Known rows, with every way that one mark hangs from another:
[Z232 [Z635 [Z127 [Z104 Z276] Z230]]]: [ 0.48  0.66 -1.04 -2.35 -0.49  6.82  0.06  0.20  0.42 -0.96 -0.20  0.50
 -0.84 -2.97 -1.43 -2.22 -2.65 -0.75  0.42 -1.04  1.07 -0.94  2.01 -0.22
  0.51 -3.48 -1.47]
[Z104 [Z127 [Z313 Z476] Z885] Z276]: [-0.20 -2.38 -1.02  1.50  0.31  0.36 -2.69 -0.57  0.03  4.35  1.10 -2.42
  3.56  1.75  0.22 -0.30  1.23  1.79 -2.75  0.74  3.71 -1.27  5.64 -2.83
 -1.76  0.61  0.79]
[Z635 Z127]: [-0.87  1.28 -2.25  0.04 -0.14 -5.05  1.67 -0.80  2.29  0.34 -1.49 -2.94
  0.37  0.07  0.30 -1.11 -0.67  0.10  2.30 -0.19  1.31  1.65  0.37  1.91
 -1.02  1.14 -1.22]
[Z476 [Z313 [Z127 Z104 Z230 Z635 Z885]]]: [ 0.37  3.16  3.26  3.44 -1.79 -2.30 -1.67  0.15 -1.01 -2.94  1.04  3.91
 -4.39  0.46 -0.78  3.65  3.64 -0.30  0.76  0.06  0.32 -1.96 -1.97 -0.59
 -2.64  0.43 -2.12]
[Z127 Z635 Z885]: [-0.99 -1.14  1.43 -0.48 -0.85 -8.15  2.42  0.47 -0.50  1.54  0.94 -0.78
 -3.26 -1.94 -0.77 -1.13  0.83  0.27  0.78  0.79 -0.94  2.18 -2.36 -0.90
  1.18  2.30  1.24]
[Z635 [Z127 Z104 Z230 Z885] Z232]: [-1.74  1.18  2.33 -1.03  0.49 -0.48 -0.32 -0.26  2.36 -0.46 -2.14  1.53
  0.70 -3.40 -1.57 -1.38 -1.35  0.42  0.65  1.23 -0.71 -2.10 -1.74  0.00
 -1.01 -1.78 -2.09]
[Z230 Z127]: [-1.82  0.21 -0.52  1.08 -0.23 -4.66  1.89 -1.20  3.26 -0.27 -1.01 -2.37
  0.58 -0.86 -0.20 -1.83 -0.82 -1.48  0.62  0.68 -0.95  1.72 -2.06 -1.04
 -0.11  2.53  0.35]
[Z476 [Z313 [Z127 Z230 [Z635 Z232] Z885]]]: [ 1.12  2.25  3.61 -0.30  0.46 -5.70 -2.21  1.13  0.99 -0.07 -0.35  2.70
 -2.27 -0.60  2.25  3.38  0.96 -0.39  1.18  0.01 -2.33  1.82 -2.74 -0.43
 -0.15  0.51 -1.20]
[Z232 [Z635 [Z127 Z230 Z313 Z885]]]: [ 2.23  2.02 -1.61  0.44  2.26 -0.03 -0.46  0.09  1.74  2.18 -0.74  0.74
  0.03  0.25 -0.02 -0.24 -2.26 -2.00 -0.77  1.08 -0.89 -0.40 -0.76  2.93
 -2.15 -3.57 -1.35]
[Z635 [Z127 [Z104 Z276] Z230 Z313 Z885]]: [-1.01  0.00 -1.99  0.22 -1.07  5.07 -0.78 -1.27  0.24  1.42 -1.63  1.68
 -0.81  0.10 -2.96 -0.57  0.18 -0.95 -0.92  1.63  1.84 -4.26  2.17  0.30
 -3.83 -2.53  0.38]
[Z230 [Z127 Z104 [Z313 Z476]]]: [-0.16  0.20 -1.31  3.59 -0.18  5.04 -0.39 -1.60  2.19 -0.64 -0.07 -1.70
  2.20  3.90 -0.73 -0.10  1.42  0.07 -2.46 -0.22  0.97 -0.46  1.49 -0.43
 -1.68  2.38  0.60]
[Z230 [Z127 [Z313 Z476] [Z635 Z232] Z885]]: [ 0.37 -1.48  1.41  0.39  1.56 -0.98 -0.90  1.13  2.01  2.25  1.53 -1.05
  0.80  2.85  1.92 -0.43  0.38  0.04 -3.32  1.04 -1.79  1.85 -1.93 -0.56
  0.65  2.55  4.08]
[Z476 Z313]: [ 0.73  2.03 -0.98  0.25 -0.09 -4.95  0.75 -1.77  2.02  0.79 -1.27 -2.42
  1.12  1.68  0.29  1.55  1.73  0.29  2.59 -1.08 -1.16  5.56  0.61 -0.36
  0.08  3.14 -1.07]
[Z885 [Z127 Z635]]: [-1.04 -1.09 -1.53 -1.25 -0.50 -6.48  3.58  1.30 -2.59 -1.31 -0.41 -1.44
  0.70 -0.57  1.81 -1.83 -1.34  0.59  2.34 -0.11 -0.10  2.69 -3.34  0.99
  3.35  0.50  1.67]
[Z230 [Z127 [Z104 Z276] Z885]]: [-3.18 -1.19  0.76  0.33 -2.65  2.06  0.67 -0.93  2.13  0.85  0.05  0.52
 -0.91 -2.73 -4.79 -3.38  1.14 -0.23 -1.40  1.88  0.64 -2.10 -0.76 -4.55
 -0.95  1.13  0.97]
[Z232 Z635]: [ 1.67  0.91 -1.10 -2.41  1.12 -2.20  1.95  0.29  1.59  2.03  0.36 -2.51
  0.48 -1.76 -0.83 -2.34 -1.94  0.08  1.33 -1.86 -1.77  5.22 -0.40 -0.78
  3.02  0.99 -2.03]
[Z232 [Z635 [Z127 Z104 Z313]]]: [ 2.22  1.88 -3.55 -1.36  0.41  6.04  0.27 -0.12  2.34 -0.04  0.76 -2.34
  2.58  2.78 -2.59 -1.63 -0.69  0.29 -0.64 -1.66  0.31  0.94  0.62  3.41
  0.52 -1.37 -0.79]
[Z104 [Z127 Z230 Z313 Z885]]: [-0.49 -0.63 -0.02  2.31  1.66 -4.79 -1.65 -1.39 -0.20  2.07 -0.69 -0.48
  2.72 -0.77  0.33  1.71 -0.79 -1.19 -1.20  2.17 -0.14 -3.33  0.20 -0.15
 -2.40 -1.34 -0.51]
[Z476 [Z313 [Z127 Z230 Z885]]]: [ 0.59  4.26  1.47  3.78  0.25 -6.36 -1.92 -1.14  1.45  0.24 -1.67  2.86
 -1.92 -0.22  0.79  3.95  1.89 -1.03  1.84  0.61  0.06  0.15 -0.61 -1.25
 -4.13 -0.18 -4.15]
[Z476 [Z313 [Z127 Z104 Z635]]]: [ 0.62  2.81  0.60  1.60 -2.44 -0.82 -0.44  0.10  0.11 -3.24  1.97  0.05
 -2.34  2.76 -0.78  2.77  3.98  0.90  1.54 -2.21  0.86  1.82 -0.77  0.64
  0.06  2.55 -0.83]
[Z476 [Z313 [Z127 Z104 Z230 Z635]]]: [ 0.59  3.64  1.98  2.11 -1.75 -0.80 -0.99 -0.26 -1.07 -4.60  1.04  2.49
 -3.48  0.90  0.85  4.31  2.45 -0.65  1.96 -1.62  0.14 -0.20 -1.02  0.77
 -0.86  0.63 -1.44]

Rows:
[-0.65 -1.34 -2.18  1.59 -1.19  8.60 -0.69 -1.54  1.44  0.09  0.06 -1.35
  1.55  3.20 -1.49 -0.91  1.53  0.05 -2.81 -0.36  2.15 -0.34  4.27 -2.07
 -1.36  1.89  1.95] : [Z230 [Z127 [Z104 Z276] [Z313 Z476]]]
[-0.33 -4.50 -0.34 -4.53  0.73  1.18 -2.22  1.17 -1.11  0.88  1.54 -1.97
  2.38 -1.30  3.63  0.72 -2.18 -0.88 -1.69 -0.56 -1.07 -0.28  1.57  0.16
  3.64 -0.88  3.94] : [Z104 [Z127 Z230 Z313 [Z635 Z232]] Z276]
[-0.80 -1.35 -1.81 -3.88 -0.84  7.22 -1.15 -0.19  3.02  3.14 -0.71 -0.54
  3.08  0.56 -3.68 -1.92  0.41  1.40 -1.65  0.51  0.78 -0.49  1.59 -0.28
 -0.21 -0.65  1.69] : [Z635 [Z127 [Z104 Z276] Z313 Z885] Z232]
[-1.70 -0.61  2.47  0.40 -2.69  1.91 -0.16  0.93 -2.26 -1.22  1.32  4.28
 -5.41 -3.47 -2.12 -0.01  1.50 -0.14  0.41  0.04  1.88 -3.50  0.09 -2.47
 -1.01 -1.12 -1.02] : [Z313 [Z127 [Z104 Z276] Z230 Z635 Z885]]
[-1.65  0.66  2.44  1.38 -0.53 -1.72  1.60 -1.53 -0.69 -0.14 -2.06  2.28
 -2.10 -3.96 -3.04 -0.48  0.49 -0.31  1.29  1.17 -0.74 -1.96 -0.97 -2.37
 -1.59  0.00 -2.75] : [Z127 Z104 Z230 Z885]
[ 0.15  1.07  1.72  2.48 -1.61  1.56  0.61  1.05 -1.24 -2.87  2.73  0.19
 -3.00  1.85  0.68  0.84  2.38  2.05  0.88 -2.82  3.01  0.37  1.80 -0.46
  0.02  2.18 -2.15] : [Z313 [Z127 Z104 Z635] Z476]
[-1.31 -1.33  4.28 -2.81 -0.17 -1.18  1.08  0.86 -1.04 -0.51 -0.42  2.34
 -2.30 -4.18 -1.05 -0.95 -0.60  0.41  0.29  0.69 -3.15 -0.32 -3.29 -1.59
  2.73  0.59  0.46] : [Z127 Z104 Z230 [Z635 Z232] Z885]
[-1.15 -3.43 -0.18 -0.43 -0.16 -2.40 -1.87  0.63 -2.78  1.74  1.84  0.09
 -0.56 -1.00  1.12  0.75 -0.53 -1.36 -2.33  1.64  0.90 -3.50  1.06 -0.65
  0.01 -1.28  3.33] : [Z104 [Z127 Z230 Z313 Z635 Z885] Z276]
[ 0.38 -1.41  1.55  3.74  1.36 -4.46 -2.30  0.44 -2.68  0.60  1.75 -0.20
  0.17  1.76  3.47  2.30  0.40 -0.19 -2.17  1.53  1.38 -3.13  1.89  0.14
 -1.37 -0.24  0.98] : [Z104 [Z127 Z230 [Z313 Z476] Z635 Z885]]
[-2.28 -1.55  0.42 -1.30 -2.06  1.88  1.37 -0.67  0.38  2.35 -0.15  0.31
 -1.01 -2.92 -5.19 -2.64  1.67  1.35  0.11  0.26  0.90  0.15  1.28 -4.17
  0.39  1.31 -0.69] : [Z127 [Z104 Z276] Z885]
[-0.17  1.53  4.07  4.26 -0.85 -0.71 -0.43  0.89 -2.45 -2.49  1.42  4.45
 -4.94 -0.41  0.52  1.56  2.19  0.86  0.38 -0.05  1.99 -3.07  0.77 -1.57
 -2.45 -0.14 -3.02] : [Z313 [Z127 Z104 Z230 Z635 Z885] Z476]
[-0.23  2.15  0.54  1.34 -2.67  2.30 -1.72 -0.77  1.84  0.98  0.26  1.86
 -1.21  0.62 -4.19  1.28  4.10  1.47  0.60 -0.57  2.48  0.06  1.82 -3.49
 -2.28  1.28 -2.36] : [Z476 [Z313 [Z127 [Z104 Z276] Z885]]]
[ 0.92 -1.69 -1.59 -3.28  1.82 -0.68  1.14  1.30 -2.29 -0.89 -1.42  0.43
  3.04 -0.31  4.29 -0.08 -3.45 -0.86  0.86  0.19 -3.31  1.89 -3.34  2.68
  3.52 -1.74  2.89] : [Z885 [Z127 Z230 Z313 [Z635 Z232]]]
[-1.19 -1.49  1.72  0.43  0.30 -7.97  0.09  0.26 -2.17 -2.22  1.40 -1.52
 -0.50 -2.20  3.32  0.98 -1.40 -1.02  0.45  0.16 -0.02 -1.44 -0.74  0.43
  1.75 -0.14  0.69] : [Z104 [Z127 Z230 Z635]]
[-0.81 -1.40  2.56 -3.56 -0.15  0.52  1.58  0.71 -1.14 -2.21 -0.44  0.73
 -1.67 -3.33  0.38 -0.69 -1.19  0.02  1.33 -1.19 -2.97  1.52 -2.15 -0.42
  4.01  0.85  0.68] : [Z127 Z104 Z230 [Z635 Z232]]
[-0.75  0.46  4.28 -0.93 -0.36 -0.44 -0.67  1.50 -0.07 -1.50  0.90  3.76
 -2.91 -3.56 -0.47  0.29  0.12  0.54  0.82 -0.25 -1.22 -1.94 -3.22 -1.22
  0.73 -0.30 -2.31] : [Z313 [Z127 Z104 Z230 [Z635 Z232] Z885]]
[ 1.69 -1.10 -2.87  0.89  0.79 -0.86  1.64  1.08 -3.34 -0.28  0.25 -1.96
  1.84  4.32  3.77  0.06 -0.35  1.00  0.36 -0.60  1.39  2.65  0.60  2.17
  1.73  0.69  2.31] : [Z885 [Z127 [Z313 Z476] Z635]]
[ 1.59 -1.36  1.24 -1.34  1.29  5.24 -0.10  0.21 -1.71 -1.35  0.53  0.20
 -0.41  1.53  2.61  1.50 -0.04  0.60 -0.74 -1.54 -2.22  1.03  1.94  0.77
  2.33  0.77  1.24] : [Z127 Z104 Z230 [Z313 Z476] [Z635 Z232]]
[-0.41 -3.61 -2.40 -5.55 -1.12  7.46  1.23  1.84 -2.17 -0.25  0.89 -1.05
  3.57  0.71 -0.84 -2.45 -1.17  1.32 -0.45 -1.23 -0.64  1.67 -1.05  0.11
  5.55 -0.15  4.35] : [Z885 [Z127 [Z104 Z276] Z313 [Z635 Z232]]]
[ 2.82  1.71 -4.67 -1.45  1.51  2.05  0.55  0.19  2.63  1.59  0.59 -3.30
  2.17  2.63 -0.03 -1.10 -2.01 -0.60 -0.04 -1.26 -0.22  2.90  0.89  4.10
  0.31 -1.50 -0.01] : [Z232 [Z635 [Z127 Z313]]]
[ 1.46 -0.70  0.90  2.50  1.30 -2.74  0.30 -0.02 -2.86  1.66  0.12  1.15
 -2.90  1.76  2.76  1.66  0.82 -0.93 -0.84  1.00 -0.44  0.36  1.05  0.24
 -1.29  0.82  0.70] : [Z127 Z230 [Z313 Z476] Z635 Z885]
[-0.61 -1.67  0.62 -3.69  1.28 -4.49  1.91  1.95 -2.00 -1.97 -1.74  0.25
  1.49 -3.33  4.02 -1.17 -3.81 -0.19  2.32 -0.11 -2.87  2.02 -4.20  0.50
  4.59 -1.25  1.53] : [Z885 [Z127 Z230 [Z635 Z232]]]
[ 0.55  2.47 -1.04 -1.45 -0.28  3.41  0.64  0.18  2.10 -1.00  0.58 -1.83
  0.93 -0.31 -2.58 -2.70 -1.26  0.75  0.73 -1.70  0.71  1.34 -0.32  1.64
  0.91 -0.59 -1.84] : [Z232 [Z635 [Z127 Z104]]]
[ 0.99 -1.30  0.30  2.37  1.46 -2.77 -1.57  0.14 -3.08 -1.07  1.25 -1.59
  0.37  2.57  5.32  2.74 -0.29 -0.32 -1.37 -0.21  1.28 -1.55  2.92  1.53
  0.08 -0.30  1.51] : [Z104 [Z127 Z230 [Z313 Z476] Z635]]
[ 0.73  0.79 -1.89  2.73  1.07  5.58  0.38 -0.89 -2.66 -2.00 -2.48  1.26
  3.87  1.94  1.58  0.84 -0.64  0.39  0.61 -0.01  1.40 -1.83  1.58  0.44
 -1.26 -2.06 -1.34] : [Z885 [Z127 Z104 Z230 [Z313 Z476]]]
[-0.40 -1.69  1.10  1.17  0.80 -6.50 -1.06  0.10 -1.93  0.44  1.38 -0.32
  0.00 -0.10  1.50  1.57 -0.01 -1.41 -1.58  2.18 -0.46 -3.52 -1.30  1.32
 -0.64 -1.19  2.18] : [Z104 [Z127 Z230 Z313 Z635 Z885]]
[ 0.45  2.28  0.23 -0.42 -0.44  1.59  0.60  0.59  2.36  0.40  1.05 -0.37
  0.11 -1.34 -4.16 -3.26 -0.48  1.05 -0.11  0.21  0.75 -0.14 -1.20  0.36
 -0.08 -1.57 -1.81] : [Z232 [Z635 [Z127 Z104 Z885]]]
[ 2.43  1.67 -2.94 -0.65  1.74 -0.20 -0.07  0.50  2.96  3.54  0.44 -1.54
  1.57  1.83 -1.75 -1.77 -0.99 -0.38 -1.00  0.69 -0.25  1.69 -0.37  2.62
 -1.01 -1.40 -0.49] : [Z232 [Z635 [Z127 Z313 Z885]]]
[ 0.89  0.53 -0.83  2.56  1.05  5.01  0.33 -1.93 -1.30 -0.48 -1.71  0.43
  0.31  2.17  0.60  1.73  0.97 -0.45  0.15 -0.86  0.33 -0.53  3.67  0.13
 -1.79  0.30 -1.80] : [Z127 Z104 Z230 [Z313 Z476]]
[ 0.82  0.22 -2.26 -2.64  2.44  0.66 -0.32 -0.85  2.63  0.97 -2.79 -1.69
  3.42  0.28  2.76  0.49 -2.82 -1.50  0.84 -0.31 -1.80  1.32  0.03  3.04
 -0.46 -0.82 -0.04] : [Z635 [Z127 Z230 Z313] Z232]
[-0.31  0.95 -0.17 -0.96  1.02  3.61 -1.05 -0.77  2.40  1.07 -2.31  1.14
  2.03 -0.28 -1.55  0.03 -0.98 -0.36 -0.68  1.16 -1.19 -2.72 -0.89  1.59
 -1.94 -1.89 -0.59] : [Z635 [Z127 Z104 Z230 Z313 Z885] Z232]
[ 0.28  0.16 -2.07 -2.22  1.48 -1.76 -0.44 -0.22  3.98  3.73 -1.43 -2.18
  3.27  1.18 -0.68 -0.93 -0.75  0.79 -0.47  0.85 -0.83  1.70 -0.83  1.77
 -0.79  0.42  0.48] : [Z635 [Z127 Z313 Z885] Z232]
[ 1.31 -1.02 -0.78  1.06 -0.69  3.81  0.92 -0.20 -1.97 -0.95  1.82 -1.50
 -0.95  4.34  0.17  0.52  2.46  1.42 -0.70 -1.72  0.90  1.53  2.82  1.16
  1.22  2.74  1.58] : [Z127 Z104 [Z313 Z476] Z635]
[-2.05 -1.15 -1.00 -1.23 -1.32  3.59  1.75 -0.27 -2.92 -1.85 -2.78  1.92
  1.72 -3.75 -0.81 -1.97 -2.00 -0.16  2.00  0.27  1.21 -1.68  0.13 -2.22
  0.68 -2.87 -0.63] : [Z885 [Z127 [Z104 Z276] Z230]]
